Known rows, with every way that one mark hangs from another:
j802[j348[j655[j117[j895]]]]: [ 0.33 -1.92 -2.40 -0.48  1.92  2.99 -0.07 -0.91  0.60 -0.47  0.41 -1.75
  2.88 -1.33  2.06 -1.38  1.00 -0.36 -2.28 -0.94 -1.14 -0.70  0.41  0.52
 -2.12  1.18 -1.21  0.43  1.27 -1.34  0.13]
j117[j895]: [-0.15 -1.44 -0.88 -0.54  2.62  2.00 -1.62 -0.64  2.00 -0.36  0.94 -2.47
  1.30 -1.62  1.61 -0.51  0.86 -0.75 -2.13 -0.65 -1.80 -0.78 -0.17  0.72
 -3.15  0.58 -0.79 -0.23  0.12 -0.72 -0.90]
j655[j117 j348]: [-0.19 -3.00 -1.65 -0.76  1.90  4.07  0.01 -1.24  1.96 -0.69  0.18 -1.56
  2.08 -0.30  2.09 -0.35  0.93  0.12 -3.28 -1.50 -1.67 -0.93  0.75  0.56
 -2.72  0.92 -0.64 -0.40  0.84 -0.47 -0.69]
j348[j655]: [ 0.36 -1.50  0.37 -1.38  2.60  2.93 -2.36  0.08  0.73 -0.65  0.08 -3.61
  1.04 -1.62  2.87 -0.20  0.79 -0.05 -1.71 -0.39 -0.75 -0.75  0.07  0.49
 -3.40  0.99 -0.91 -0.88  0.65 -1.30 -1.01]
j277[j28[j117[j895] j929]]: [ 0.78 -2.04  0.14 -2.16  0.44 -0.51 -1.48 -1.46 -0.51 -1.45  1.51 -1.83
 -0.09 -1.95  0.45 -1.69  0.97 -0.32 -0.38  0.19  0.67 -0.82 -0.72  1.26
 -2.05  0.78  0.48 -0.44 -1.28 -1.55 -0.03]
j655[j117[j895] j348[j802]]: [ 0.69 -2.02 -3.85  0.57  2.07  2.17  0.83 -1.34  2.74 -0.19  0.02 -1.36
  2.77 -0.84  0.21 -0.99  1.56 -0.19 -2.73 -1.53  1.10 -1.06  0.51  0.99
 -1.59  1.49 -1.22  0.27  1.40 -0.24 -0.13]
j802[j929]: [-0.28 -2.56  3.80 -1.17  1.98  4.26 -2.35 -0.56  1.35 -0.86  0.18 -1.86
  2.30 -0.79  1.76  1.22  1.22 -0.30 -2.25 -0.35 -3.01 -1.30 -0.12  0.85
 -2.42  0.35 -0.44 -0.80  0.16 -0.28 -0.10]
j802[j348 j929]: [-0.69 -3.23  4.12 -1.44  1.29  5.72 -2.09 -0.81  0.52 -1.22 -0.08 -1.03
  3.57 -0.31  1.45  1.32  1.14 -0.25 -2.42 -0.24 -4.98 -1.26 -0.05  0.92
 -1.59  0.19 -0.34 -0.37  0.59 -0.20  0.85]
j348[j655[j117] j802[j929]]: [ 1.90 -1.98  1.75 -0.32  1.90  3.39 -1.08 -0.43  0.98 -0.56 -0.75 -2.53
  2.82 -1.01  1.26  0.77  2.08  0.12 -1.54 -0.71  1.91 -1.63  0.26  0.78
 -1.44  1.39 -1.18 -0.59  1.36 -0.57  0.59]
j277[j28[j117[j655[j348] j895] j929]]: [ 0.51 -1.60 -2.43 -2.62  0.30 -0.13  0.18 -2.31  0.00 -1.13  0.56 -0.80
 -0.01 -1.93  0.25 -2.05  0.18 -0.17 -0.55 -0.08  1.80 -1.97 -0.22  1.54
 -2.09  1.39 -0.07 -0.41 -0.84 -1.76 -0.41]
j895[j117[j655[j348]]]: [-1.10 -1.97 -2.68 -0.77  2.30  3.92 -0.30 -1.37  1.84  0.35 -0.04 -0.69
  1.22 -1.39  1.73 -0.69  0.22 -0.47 -2.30 -1.10 -1.08 -1.89  0.78  0.27
 -3.49  2.21 -0.84 -0.66  0.28 -0.61 -1.13]
j348[j802[j929]]: [ 0.66 -2.04  3.32 -0.55  1.96  3.81 -2.16 -0.44  1.57 -0.83 -0.62 -2.36
  2.67 -0.78  0.45  1.44  1.88 -0.12 -1.70 -0.32 -0.66 -1.51 -0.24  1.05
 -1.48  0.81 -0.71 -0.82  0.57  0.08  0.59]
j655[j117 j348[j802[j929]]]: [ 0.71 -3.07  0.50 -0.15  1.30  4.47  0.01 -1.39  2.15 -0.67 -0.77 -0.91
  3.51  0.03  0.42  0.93  1.91  0.25 -2.77 -1.22 -0.25 -1.72  0.53  1.09
 -0.85  1.09 -0.81 -0.39  1.46  0.24  0.72]
j802[j348 j929[j28[j117[j895] j277]]]: [ 0.70 -3.34  5.77 -1.10  0.57  1.70 -1.40 -1.84 -0.99 -0.37  1.26 -0.65
  1.95 -1.22 -0.15  0.26  1.35 -0.40 -1.12  0.08 -2.61 -1.37 -0.21  1.75
 -0.17  1.53  0.19  0.42 -1.18 -1.34  1.99]
j655[j117[j895] j348[j802[j929]]]: [ 0.67 -2.44 -1.63  0.51  1.55  3.10  0.63 -1.62  2.50 -0.31 -0.17 -0.37
  3.83 -0.52 -0.15  0.14  1.95 -0.30 -2.63 -1.35  0.28 -1.81  0.40  1.27
 -0.73  0.99 -1.12  0.23  1.48  0.07  0.79]
j117[j655[j348] j895]: [-0.51 -0.99 -3.20 -0.96  2.57  2.31  0.10 -1.53  2.45 -0.05  0.03 -1.49
  1.45 -1.55  1.29 -0.92  0.05 -0.66 -2.19 -0.90 -0.81 -1.78  0.38  0.90
 -3.29  1.27 -1.42 -0.24  0.67 -0.88 -1.25]
j28[j117[j655[j348] j895] j277 j929]: [ 1.08 -2.71 -2.61 -2.40  0.92 -0.38 -0.65 -2.81  0.01 -1.13  0.78 -1.05
  0.09 -1.82  1.13 -1.50  0.25 -0.61 -1.02  0.15  1.12 -1.64  0.26  1.95
 -1.77  3.78 -0.06 -0.58 -0.80 -2.10 -1.00]
j929[j28]: [ 0.27 -2.19  3.91 -0.69  2.34  2.62 -1.88 -0.09  1.46 -0.04 -0.21 -2.86
  0.16 -0.91  0.91  0.63  1.12  0.04 -1.56 -0.60 -1.29 -0.72 -0.17  0.75
 -3.20  0.52 -0.31 -0.31 -0.84 -0.70 -0.22]
j348[j655[j117[j895]] j802[j929[j28[j277]]]]: [ 2.97 -2.39  2.75  0.40  1.73  1.03 -0.61 -1.17  1.19  0.46 -0.12 -1.72
  1.87 -1.57 -0.91  0.47  2.48 -0.02 -0.41 -0.73  2.89 -1.48  0.29  1.57
 -0.56  1.62 -1.07  0.12  0.01 -1.28  1.03]

Rows:
[ 0.21 -1.58  4.63 -1.19  1.04  1.83 -0.23 -1.64 -0.60  0.06 -0.08 -0.78
  1.65 -1.31 -0.10 -0.14  0.63 -0.71 -0.88  0.14 -0.78 -2.34 -0.35  1.38
 -1.14  1.56 -0.57  0.65 -0.84 -1.24  2.16]  j802[j348 j929[j28[j117[j655 j895]]]]
[ 1.55 -1.35  2.10 -1.29  2.03 -0.71 -0.90 -1.78  0.43  0.46  0.86 -2.39
 -0.91 -2.37  0.28 -0.94  0.41 -0.57 -0.40  0.03  1.65 -1.63  0.04  1.36
 -2.57  2.50 -0.48 -0.26 -1.90 -1.97 -0.29]  j929[j28[j117[j655 j895] j277]]
[ 2.03 -2.41 -3.41 -1.80  0.97 -0.89 -0.50 -2.66  0.30 -1.08  0.01 -1.41
  0.72 -1.85 -0.11 -1.26  0.87 -0.43 -0.50  0.21  3.15 -1.83  0.16  2.13
 -0.74  4.20 -0.24 -0.49 -0.36 -1.77 -0.38]  j28[j117[j655[j348[j802]] j895] j277 j929]
[ 1.83 -1.32 -0.71  0.29  2.03  1.85 -0.34 -0.69  1.46 -0.14 -0.12 -1.98
  2.98 -1.55  0.70 -0.14  2.11 -0.36 -1.29 -0.83  2.32 -1.59  0.09  0.96
 -1.13  1.15 -1.53  0.00  1.40 -0.77  0.79]  j348[j655[j117[j895]] j802[j929]]
[ 0.95 -2.11  2.73  0.02  0.91  0.64  0.05 -1.28  0.54  0.08 -0.12 -1.14
  1.83 -0.94 -0.70  0.09  1.83 -0.12 -1.42 -0.61  1.51 -1.89 -0.37  1.80
  0.05  1.66 -0.47  0.67  0.06 -0.47  2.33]  j655[j348[j802[j929[j28[j117[j895]]]]]]
[-0.22 -2.27 -3.50 -0.10  2.05  2.67  0.75 -1.51  2.52 -0.30  0.77 -1.03
  2.25 -0.83  1.57 -1.19  0.90 -0.36 -3.17 -1.65 -1.23 -1.01  0.62  0.78
 -2.62  0.88 -0.92  0.19  1.01 -0.56 -0.75]  j655[j117[j895] j348]
[ 1.33 -3.67  1.53 -2.55  0.92  0.59 -2.99 -1.66 -0.95 -1.83  1.02 -2.63
 -0.09 -1.43  2.04 -0.28  0.94 -0.19 -1.07  0.55 -0.40 -0.52 -0.08  1.51
 -1.80  3.17  0.88 -1.16 -1.41 -1.85 -0.79]  j28[j117 j277 j929]
[ 0.70 -2.66 -1.92 -0.14  1.93  3.54  0.06 -1.13  2.37 -0.64 -0.60 -1.91
  2.57 -0.27  0.88 -0.14  1.57  0.27 -2.74 -1.46  0.71 -1.03  0.68  0.78
 -1.70  1.40 -0.85 -0.38  1.21 -0.07 -0.16]  j655[j117 j348[j802]]
[ 0.88 -1.24 -0.69 -1.71  2.10 -0.09 -1.24 -2.07  0.50 -0.22  1.54 -2.52
  0.26 -2.58  1.49 -1.39  0.09 -0.85 -1.12  0.09  0.64 -1.59  0.23  1.21
 -2.73  2.77 -0.64 -0.74 -1.05 -1.78 -1.14]  j28[j117[j655 j895] j277]
[ 0.26 -1.02  0.64 -1.41  1.14  0.34 -0.99 -1.14  0.34 -0.57  2.00 -2.30
  0.50 -2.19  0.79 -1.74  0.71 -0.25 -1.21 -0.35 -0.22 -0.97 -0.38  0.79
 -2.54 -0.13 -0.21 -0.29 -0.92 -1.10  0.01]  j277[j28[j117[j895]]]
[ 1.68 -3.08  3.19 -0.19  0.73  0.48 -0.52 -1.93  0.37  0.03  0.48 -0.82
  1.72 -1.22 -1.11  0.30  1.91  0.00 -0.95 -0.42  1.12 -1.69 -0.04  2.14
  0.44  2.10 -0.13  0.26 -0.49 -0.85  1.78]  j655[j348[j802[j929[j28[j117[j895] j277]]]]]
[ 0.94 -2.04  0.19 -1.28  1.63 -0.19  0.12 -2.28  0.65  0.44  0.70 -1.46
 -0.29 -1.92  0.34 -1.15  0.24 -0.28 -0.98 -0.46  1.23 -1.73  0.34  1.55
 -2.02  2.58 -0.54 -0.03 -1.15 -1.84 -0.20]  j929[j28[j117[j655[j348] j895] j277]]
[ 1.39 -2.55  1.35  0.92  1.37  2.41  1.05 -1.37  2.39  0.45 -0.76 -0.40
  2.68 -0.29 -1.33  0.43  2.28 -0.04 -1.89 -1.42  1.14 -1.81  0.17  1.53
 -0.53  0.82 -0.94  0.79  0.61 -0.10  1.60]  j655[j117[j895] j348[j802[j929[j28]]]]
[ 0.88 -2.48  4.78 -1.42  0.89  1.58 -0.83 -2.23 -0.67 -0.03  0.45 -0.54
  1.44 -1.63 -0.34  0.05  0.73 -0.56 -0.45  0.27 -1.00 -2.15 -0.04  1.71
 -0.74  2.02 -0.27  0.26 -1.39 -1.61  1.50]  j802[j348 j929[j28[j117[j655 j895] j277]]]
[ 0.75 -2.55  6.80 -1.18  1.13  2.05 -1.80 -0.72 -0.39 -0.22  0.29 -2.27
  0.71 -0.87  1.12  0.82  1.26 -0.04 -1.19 -0.07 -0.63 -1.49 -0.40  1.10
 -1.58  1.21  0.21 -0.28 -1.28 -0.84  1.47]  j802[j929[j28[j117]]]
[ 0.36 -2.22  0.16 -0.44  1.37  3.87 -0.24 -1.04  0.34 -0.66  0.28 -0.67
  3.87 -1.06  1.62 -0.32  1.37 -0.48 -2.13 -0.78 -1.89 -1.45  0.24  0.81
 -1.34  0.72 -1.13  0.44  1.54 -1.05  1.02]  j802[j348[j655[j117[j895]]] j929]
[ 0.44 -0.69 -3.69 -0.39  2.52  1.77  0.32 -1.35  2.78 -0.03 -0.72 -1.69
  1.93 -1.55 -0.04 -0.73  0.72 -0.48 -1.83 -0.88  1.28 -1.93  0.22  1.14
 -2.26  1.79 -1.65 -0.15  1.14 -0.53 -0.58]  j117[j655[j348[j802]] j895]
[ 1.01 -3.03  2.44 -0.22  1.48  3.42 -0.53 -1.76  1.71  0.82 -0.95  0.21
  1.56 -1.14 -1.54  1.08  1.64 -0.06 -0.69 -0.78  0.95 -2.56  0.71  1.43
 -0.99  2.71 -0.62 -0.47 -0.59 -0.53  0.55]  j895[j117[j655[j348[j802[j929[j28[j277]]]]]]]
[ 0.35 -2.21  6.40 -1.80  0.85  3.27 -0.93 -1.39 -0.93 -0.31 -0.74 -1.30
  1.51 -0.81  0.58  0.71  0.64 -0.12 -0.85  0.25 -1.15 -2.27 -0.23  1.12
 -1.35  1.65 -0.28  0.02 -0.99 -1.12  2.05]  j802[j348 j929[j28[j117[j655]]]]
[ 1.35 -3.04 -0.54 -2.00  1.12 -0.80 -2.31 -1.95 -0.53 -1.49  1.64 -2.04
  0.05 -1.98  1.37 -1.20  0.98 -0.69 -1.00  0.38 -0.10 -0.61 -0.24  1.75
 -1.69  3.14  0.57 -0.61 -1.32 -1.94 -0.64]  j28[j117[j895] j277 j929]
[ 1.52 -1.46 -3.94 -1.53  1.13 -0.65  0.01 -2.02  0.38 -0.94 -0.63 -1.63
  0.76 -1.67  0.15 -1.55  0.78 -0.55 -0.90  0.03  3.36 -2.08 -0.18  1.82
 -1.18  3.69 -0.52 -0.13  0.14 -1.44  0.20]  j28[j117[j655[j348[j802]] j895] j929]
[ 1.62 -1.20 -2.72 -1.99  0.27 -0.62  0.26 -2.12  0.33 -1.10 -0.22 -1.22
  0.51 -1.92 -1.06 -1.75  0.84 -0.05 -0.11  0.00  3.84 -2.05 -0.36  1.77
 -1.16  1.90 -0.31 -0.40 -0.48 -1.39  0.30]  j277[j28[j117[j655[j348[j802]] j895] j929]]
[ 1.53 -2.15  1.89 -0.25  1.79  2.10 -0.20 -1.92  2.36  0.46 -0.80 -0.48
  1.80 -1.27 -1.98  0.97  1.49 -0.20 -0.56 -0.59  1.39 -2.46  0.26  2.05
 -0.73  1.69 -1.16 -0.09 -0.27 -0.77  0.62]  j117[j655[j348[j802[j929[j28[j277]]]]] j895]
[ 1.33 -1.68  2.60 -0.75  2.06  3.29 -2.37  0.01  0.72 -0.71 -0.74 -2.94
  2.54 -1.39  1.25  1.04  1.79  0.04 -1.16 -0.25  0.83 -1.47 -0.19  1.00
 -1.38  1.17 -1.09 -0.87  1.19 -0.61  0.50]  j348[j655 j802[j929]]
[ 1.19 -2.38  6.14 -0.13  1.82  3.03 -2.01 -0.23  1.50 -0.06 -1.19 -2.25
  1.65 -0.58 -0.80  1.92  2.18  0.10 -0.99 -0.32  0.14 -1.51 -0.39  1.28
 -1.35  0.59 -0.51 -0.28 -0.44 -0.10  1.33]  j348[j802[j929[j28]]]
[ 1.16 -3.13  4.80 -1.45  1.54  0.86 -2.26 -1.14 -0.24 -0.27  0.95 -2.97
 -0.59 -1.51  1.17  0.04  0.99  0.15 -0.99 -0.04 -0.30 -0.55  0.02  1.14
 -2.16  2.04  0.43 -0.64 -1.97 -1.51  0.03]  j929[j28[j117 j277]]
[ 0.54 -1.58  2.12 -0.45  1.74 -0.34 -0.93 -0.83  0.23  0.21  1.01 -2.86
 -0.20 -1.75  0.89 -1.07  0.90 -0.45 -1.25 -0.33  0.32 -0.92 -0.46  1.01
 -2.37  1.49 -0.22  0.39 -1.25 -1.21  0.74]  j929[j28[j117[j895]]]
